Each row comes from the steps of one path. Every step used is in the known rows, and no mark comes twice. Write the path behind each row, first mark first.
In the rows, 128 means zero.
Known rows
B > J > G > C > R > L: [126 125 123  78 125 120 190  68  80 132 109 178 154 122 157 130  96 119
 145 132  81 151 126 136 137 134 135]
C > G: [106 128 128 132 132 134 144 114 133 131 114 134 160 118 147 141 117 125
 125 133 104 129 137 142 135 139 129]
H > G > C > R > L: [108 124 121  76 108 126 171  95 106 132 101 167 178 112 154 130  99 120
 139 147  78 162 173 113 126  96 150]
L > Z: [118 123 121 122 131 127 121 126 162 124  99 112 128 146 122 135 126 111
 134 135 102 116 132 128 114 108 137]
R > P: [141 112 130 127 123 135 116 132 134 123 135 142 119 128 110 120 133 130
  85 142 156 126 132  99 105 117 131]
R > P > L > Z > W > M: [129 122 127 152 139 143 136 115 191 129  94 101 114 148 114 131 112 154
  89 123 115  99 129 104 107  74 129]
M > W > Z > L > P: [118 141 134 101 127 108  86 125 111 123 116 131 115 148 167 149 129 181
 114  68   4  89 135 104 127 136 143]
P > R > L: [145 125 129 117 149 151 137 114 155 138 120 140 144 135 133 133 131 105
 165 131 102 135 143  84 127  77 130]
L > P > R > C > G: [122  94 134 112 133 126 155 104 151 127  91 127 126 123 176 134 129 101
 116 132  90 135 177  98 121 101 146]
C > R: [127 132 133 126 120 127  63 107 134 131 101 148 150 124 137 135 125 114
 157 128 107 146 154 136 117 144 142]
B > J > G: [114 132 126 110 137 130 165  92  76 128 138 156 116 130 147 130 114 116
 119 123 133 152  94 154 154 159 123]
J > G: [118 146 131 119 137 138 142 115  88 136 133 154 104 127 138 136 118 135
 128 132 125 135 114 143 142 150 120]
Z > L: [134 140 142 115 125 130 117 129 133 131 130 122 127 126 155 131 123 145
 144 110 103  95 131 120 131 128 126]
W > Z > L > P > R > C: [128 106 137  95 117 128 132 107 158 132  82 138  95 144 187 142 133 156
 135 105  55 111 154  95 116  96 148]
W > Z > L > P: [125 126 134 104 109 123  87 121 129 130  94 142 113 150 167 147 132 172
 131  99  34 108 136 110 123 116 144]
Z > W > M: [119 132 134 182 127 126 167 104 145 130  95 103 120 155 119 133 109 162
 133  95 102 109 112 125 148 135 112]
Z > L > P > R > C > G > J: [126 104 147  84 125  99 118 110 171 129  77 109 130 120 197 137 125 124
 133 105  87 106 161  93 107  92 147]
H > G > C > R > P: [108 114 125  77  99 121 156  95  98 123 104 167 157 114 140 124 102 117
  91 149 126 168 173 107 104 114 153]
L > P > R > C > G > J > B: [118 106 140  89 114  95 124 109 159 132  74 114 128 119 184 136 124 106
 125 104  99 141 149 134 115  97 149]
M > W > Z > L: [112 150 133 106 131 117 109 124 123 127 126 132 120 143 160 148 122 185
 124  73  37  87 118 117 131 144 134]
G > C > R > P > L > Z > W: [135 117 124  82 102 121 148  92 184 124  52 123 143 118 135 128 100 139
 106 118  87 104 173 121  68  80 149]
B > J > G > H: [113 121 138  91 119 114 168  87  80 125 141 138 125 116 150 125  96 119
 121 117 113 139  98 154 147 149 118]
P > L: [131 140 126 113 140 140 125 131 146 137 133 118 128 109 145 129 124 141
 121 125 126 122 136 142 124  92 132]
Z > L > P > R > C > G > J > B: [121 122 153  78 110  99 105 111 161 137  80 109 128 117 211 139 118 126
 141  85  76 108 146 130 118 100 145]
M > W > Z > L > P > R > C: [120 122 137  91 134 113 129 112 141 126 103 127  97 142 186 144 130 166
 116  75  22  92 152  85 119 118 148]
P > R > C > G > H: [112  94 144 103 127 124 202  95 173 131 103 113 139 102 171 130 104 107
 135 133 119 122 161 118 121 102 131]

Which path is each row?
[137 113 122  77 112 115 132  99 162 126  77 135 148 120 134 129 103 127
 104 143 102 120 175 113  68  77 154]  G > C > R > P > L > Z
[135 129 128  80 115 116 145  90  78 137  91 177 139 122 154 137 104 135
 144 135  37 135 165 113 117 117 142]  J > G > C > R > L > P
[123 136 120 109 146 140 118 129 176 133 109 103 129 124 140 136 121 127
 126 133 104 112 141 140 110  74 139]  P > L > Z
[136 119 122 109 137 146 108 133 181 127 118 119 120 124 122 126 127 128
  84 147 136 112 142 108  89  68 141]  R > P > L > Z
[105 122 138  93 138 117 141 102 145 127  95 132 121 135 201 153 121 164
 115  78   8  92 157 100 126 125 149]  M > W > Z > L > P > R > C > G
[146 111 125  85 106 102 132 100 121 129  80 152 169 123 145 129 112 129
 146 133  33 128 182  95 101  93 151]  G > C > R > L > P
[133 129 130 113 118 149  56 104 203 128  63 129 136 119 133 135 119 126
 118 117 100 116 164 128  80  93 148]  C > R > P > L > Z > W
[127 127 132 153 130 140  72  92 191 132  68 122 135 143 124 138 108 140
 121 120  91 119 154 116 100  96 142]  C > R > P > L > Z > W > M
[ 95 124 124  88 119 105 115 126 123 125 112 128 144 121 139 130 121 119
 112 128 155 169 122 128 123 107 143]  H > G > J
[130 124 128 156 152 147 159  92 195 136  73 109 140 171 121 142 115 117
 174 113  59 112 134  78 134  66 125]  P > R > L > Z > W > M
[118 122 122  84 125 110 230  80  65 125 127 155 122 128 150 124  99 126
 107 125 125 143 105 148 140 148 125]  B > J > G > C
[112 105 138  98 119 132 144  98 161 134  72 142 117 136 202 152 125 155
 133 108  39 112 160 107 123 104 149]  W > Z > L > P > R > C > G
[134 125 128 109 129 144  42 111 179 130  90 140 142 121 132 135 123 114
 116 144 113 133 166 119  82  90 154]  C > R > P > L > Z
[105  92 141 109 113 112 210 114 162 128 112 112 144  87 170 124  97 135
 117 141 111 105 153 148 125 122 129]  R > C > G > H
[117 127 120  80 117 125 197  59 126 128  60 155 147 132 153 134  90 120
 152 112  49 125 127 143 124 123 137]  B > J > G > C > R > L > Z > W
[117 126 126  81 119 108 182  65  69 127 106 168 138 125 156 131  96 115
 128 125 108 156 124 153 131 159 136]  B > J > G > C > R
[113  97 133 101 136 110 175 104 187 132  83 116 136 114 165 134 120 105
 131 131 158 137 144 118 107  98 140]  P > R > C > G > J
[131 103 133 116 138 135 185 111 166 131 110 124 106 123 154 123 130 105
 134 137 157 134 151 105 120 101 135]  P > R > C
[144 116 127  82 110 115 138 101 137 129  97 147 148 107 137 123 105 139
  99 137 122 128 171 110  78  93 148]  G > C > R > P > L
[105 120 128 110 127  98 115 120 153 129  93 118 165 118 143 141 117 128
 125 122 131 134 119 143 113 123 135]  C > G > J
[121  88 133  95 129  97 131 108 165 125  74 114 130 124 171 134 130 104
 115 125 111 139 163 101 102  90 151]  L > P > R > C > G > J
[127 110 147 101 129 128 139 106 154 131  95 122 126 121 199 137 124 122
 133 114  66 102 176  96 125 105 142]  Z > L > P > R > C > G
[144 121 131 118 122 131  42 112 134 133  92 158 164 126 146 136 131 115
 165 133  35 142 176 103 119 104 150]  C > R > L > P
